What can hang from each mark
subo: masov
limutel: masov
sesa: masov
zodod: masov
nobo: beman masov
masov: limutel nobo subo turu zodod
beman: nobo

Each row was made from one small tree. Brackets hold a mark, then the marks that hang from it, in alphabetical order. Every link used is in the known rows. Write each row's tree.
Known rows
{subo {masov turu}}: [ 33.9  -4.1 -39.1 -14.2 -14.6 -20.3 -15.2  -2.2 -21.4   1.9 -17.5 -20.4
   2.4   3.4 -40.8   5.6]
{beman nobo}: [  5.8 -19.6 -27.6 -15.8 -19.3 -15.2 -22.1   5.2   0.5 -20.0 -44.2   5.8
   4.3   9.2 -29.3   6.8]
{limutel {masov turu}}: [ 17.8   0.0 -44.8  -8.7 -12.7   0.8 -15.2   3.6 -13.5  -1.2 -42.6 -31.0
  17.9   7.3 -53.6  -0.2]
{subo {masov limutel {nobo beman} turu zodod}}: [ 51.3 -10.0 -51.4 -29.2  -7.7 -43.0 -17.5 -11.2 -30.2  10.6 -32.0  -7.2
   7.7   2.5 -51.2 -20.2]
{subo {masov zodod}}: [ 40.2  -9.4 -41.6  -2.9 -13.7 -29.4 -12.4  -9.5 -19.2  -4.4 -18.4 -19.4
   0.3  -7.2 -43.7  -7.3]
{nobo beman {masov limutel zodod}}: [ 55.9  -1.5 -37.6 -13.7 -14.7 -38.3   4.5 -14.4 -13.9 -20.2 -39.0  11.3
   9.2 -12.6 -44.2 -22.7]
{sesa {masov limutel nobo subo}}: [ 41.5 -16.7 -53.3  -1.2 -23.7 -35.3 -28.8  -7.5 -21.6   8.3 -33.5  -1.1
  30.3  20.6 -57.7 -27.1]
{masov limutel turu zodod}: [ 40.1 -17.2 -62.7 -19.8   0.7 -34.5 -22.2 -15.5 -41.6  -0.4 -45.1 -19.9
   3.1  -1.8 -59.9 -28.7]
{zodod {masov limutel nobo subo turu}}: [ 20.5 -16.7 -70.4 -14.3 -21.8 -33.3 -24.3   3.9 -32.9  15.9 -25.9 -27.5
  28.1  27.4 -44.4 -23.3]
{masov limutel nobo subo turu}: [ 33.9 -22.8 -63.7 -24.9 -20.3 -36.9 -34.4  -3.9 -31.9  10.3 -40.5 -22.6
  22.3  22.8 -57.7 -28.0]
{zodod {masov {nobo beman} subo turu}}: [ 14.2 -10.2 -58.7 -17.8 -29.0 -25.2 -14.0   5.2 -15.5  14.9 -26.8 -25.2
  27.1  16.0 -26.8 -13.5]
{subo {masov {nobo beman} turu}}: [ 34.1  -3.6 -36.4 -28.3 -16.4 -26.8 -13.8  -0.5 -12.8  10.2 -24.6  -6.7
   8.8   3.1 -37.6   1.4]
{sesa {masov limutel turu zodod}}: [ 48.1 -11.5 -58.7  -7.3  -5.9 -31.3 -21.8 -17.5 -36.5   6.8 -41.7  -7.8
  16.3   6.1 -58.6 -30.0]
{subo {masov limutel turu zodod}}: [ 51.1 -10.7 -54.2 -15.2  -5.9 -36.8 -18.9 -13.2 -38.6   2.3 -24.8 -21.1
   1.4   2.7 -54.8 -15.7]
{beman {nobo {masov limutel turu zodod}}}: [ 34.7 -18.1 -43.7 -18.8 -12.7 -26.8 -16.5  -7.2 -20.4 -22.9 -52.4   0.2
   5.8  11.4 -39.6 -18.1]
{sesa masov}: [ 28.7  -6.8 -37.3   3.2 -17.8 -17.2 -17.0  -4.8 -10.7   0.6 -29.5   1.4
  17.8   4.3 -45.8  -6.2]
{nobo beman {masov limutel subo turu zodod}}: [ 64.7  -4.5 -50.7 -17.0 -23.3 -39.2  -0.2 -19.3 -24.3 -15.9 -42.1 -10.8
  13.5  -5.0 -41.4 -31.8]
{nobo {masov limutel}}: [ 42.3  -5.5 -40.0  -2.0 -13.7 -27.7  -7.8  -4.1 -20.2 -19.0 -28.6   1.1
  11.0   4.0 -54.4 -14.3]

Which tree is each row?
[ 32.6  -8.0 -60.4  -0.7 -20.2  -9.2 -16.2  -8.9 -21.9  -3.2 -46.6 -52.3
  20.3   4.6 -53.6 -21.6] | {limutel {masov subo turu zodod}}
[ 14.4 -12.3 -63.5 -20.0 -10.4 -29.8 -21.5   7.2 -30.7  17.7 -27.8 -13.5
  23.2  22.1 -46.4 -16.3] | {zodod {masov limutel nobo turu}}
[ 16.2  -9.2 -60.6 -12.7 -10.8 -25.2 -17.8   4.9 -32.9   9.3 -22.9 -18.3
  17.2  18.1 -43.4  -9.2] | {zodod {masov limutel turu}}
[ 54.7 -16.2 -65.1  -1.3 -17.1 -34.6 -24.5 -20.9 -38.5   5.2 -39.8 -21.6
  21.2  11.5 -56.8 -36.9] | {sesa {masov limutel subo turu zodod}}
[ 42.4  -7.6 -47.8 -12.3 -10.9 -26.8 -13.7 -11.2 -27.5   1.6 -23.6 -27.8
   0.0  -4.4 -43.3  -9.3] | {subo {masov turu zodod}}
[ 49.6 -22.6 -68.1 -31.7 -18.4 -49.1 -24.5 -17.8 -32.3   9.2 -52.2 -20.7
  19.7   5.6 -52.3 -44.5] | {masov limutel {nobo beman} subo turu zodod}
[ 46.7 -14.9 -50.8 -13.5  -8.4 -43.7 -21.2  -8.8 -28.2   4.8 -24.6  -7.5
   7.9   3.9 -57.5 -21.1] | {subo {masov limutel nobo zodod}}
[ 44.0 -16.1 -55.3  -5.3  -8.4 -38.2 -24.2 -13.3 -25.5   9.4 -41.6   5.7
  22.7   7.6 -61.9 -35.2] | {sesa {masov limutel nobo zodod}}
[ 12.0 -11.6 -52.4  -8.3 -32.0 -27.9 -12.4   7.1  -7.3   9.0 -21.6 -17.2
  27.8  13.3 -27.2 -11.8] | {zodod {masov {nobo beman} subo}}
[ 28.2 -12.7 -57.2   1.0 -22.7 -16.4 -18.6  -4.7 -11.2  -0.7 -46.3 -39.0
  27.1   6.0 -56.9 -27.2] | {limutel {masov nobo subo zodod}}
[ 26.8  -3.1 -50.9 -20.8 -10.6 -12.3 -11.8  -3.6 -11.2   6.5 -55.8 -24.3
  21.8  -0.5 -52.3 -18.8] | {limutel {masov {nobo beman} turu zodod}}
[ 13.8 -11.0 -61.3  -3.6 -27.2 -18.7 -15.4   3.4 -24.2   6.7 -19.8 -39.2
  20.8  16.3 -30.1  -9.5] | {zodod {masov subo turu}}
[ 52.6 -19.3 -68.1  -8.8 -16.8 -39.3 -28.3 -18.5 -36.1  13.6 -44.6 -16.6
  27.1  15.6 -59.8 -44.1] | {sesa {masov limutel nobo subo turu zodod}}
[ 25.4 -17.7 -33.8  -7.4 -29.1 -19.5 -15.2  -0.5  -4.1 -28.2 -42.6  -3.4
  10.5  13.6 -29.1  -6.3] | {beman {nobo {masov subo}}}
[ 20.4 -14.3 -58.6 -11.5 -27.0 -37.8 -17.7   5.3 -18.5   9.7 -23.3 -10.4
  29.1  20.6 -38.7 -18.6] | {zodod {masov limutel {nobo beman} subo}}
[ 42.9  -7.1 -45.3 -26.1 -12.7 -33.3 -12.4  -9.5 -19.0   9.6 -30.7 -13.8
   6.2  -4.7 -39.7 -13.4] | {subo {masov {nobo beman} turu zodod}}
[ 28.7 -15.5 -37.4 -20.2 -15.2 -22.1 -17.8  -0.5 -16.3 -22.6 -48.5   5.8
   7.6  17.0 -38.2  -7.8] | {beman {nobo {masov limutel turu}}}
[ 54.8 -15.3 -62.6 -15.5 -19.2 -41.3 -23.3 -19.0 -29.8  13.5 -47.0  -7.9
  27.5  11.3 -53.2 -41.1] | {sesa {masov limutel {nobo beman} subo turu zodod}}
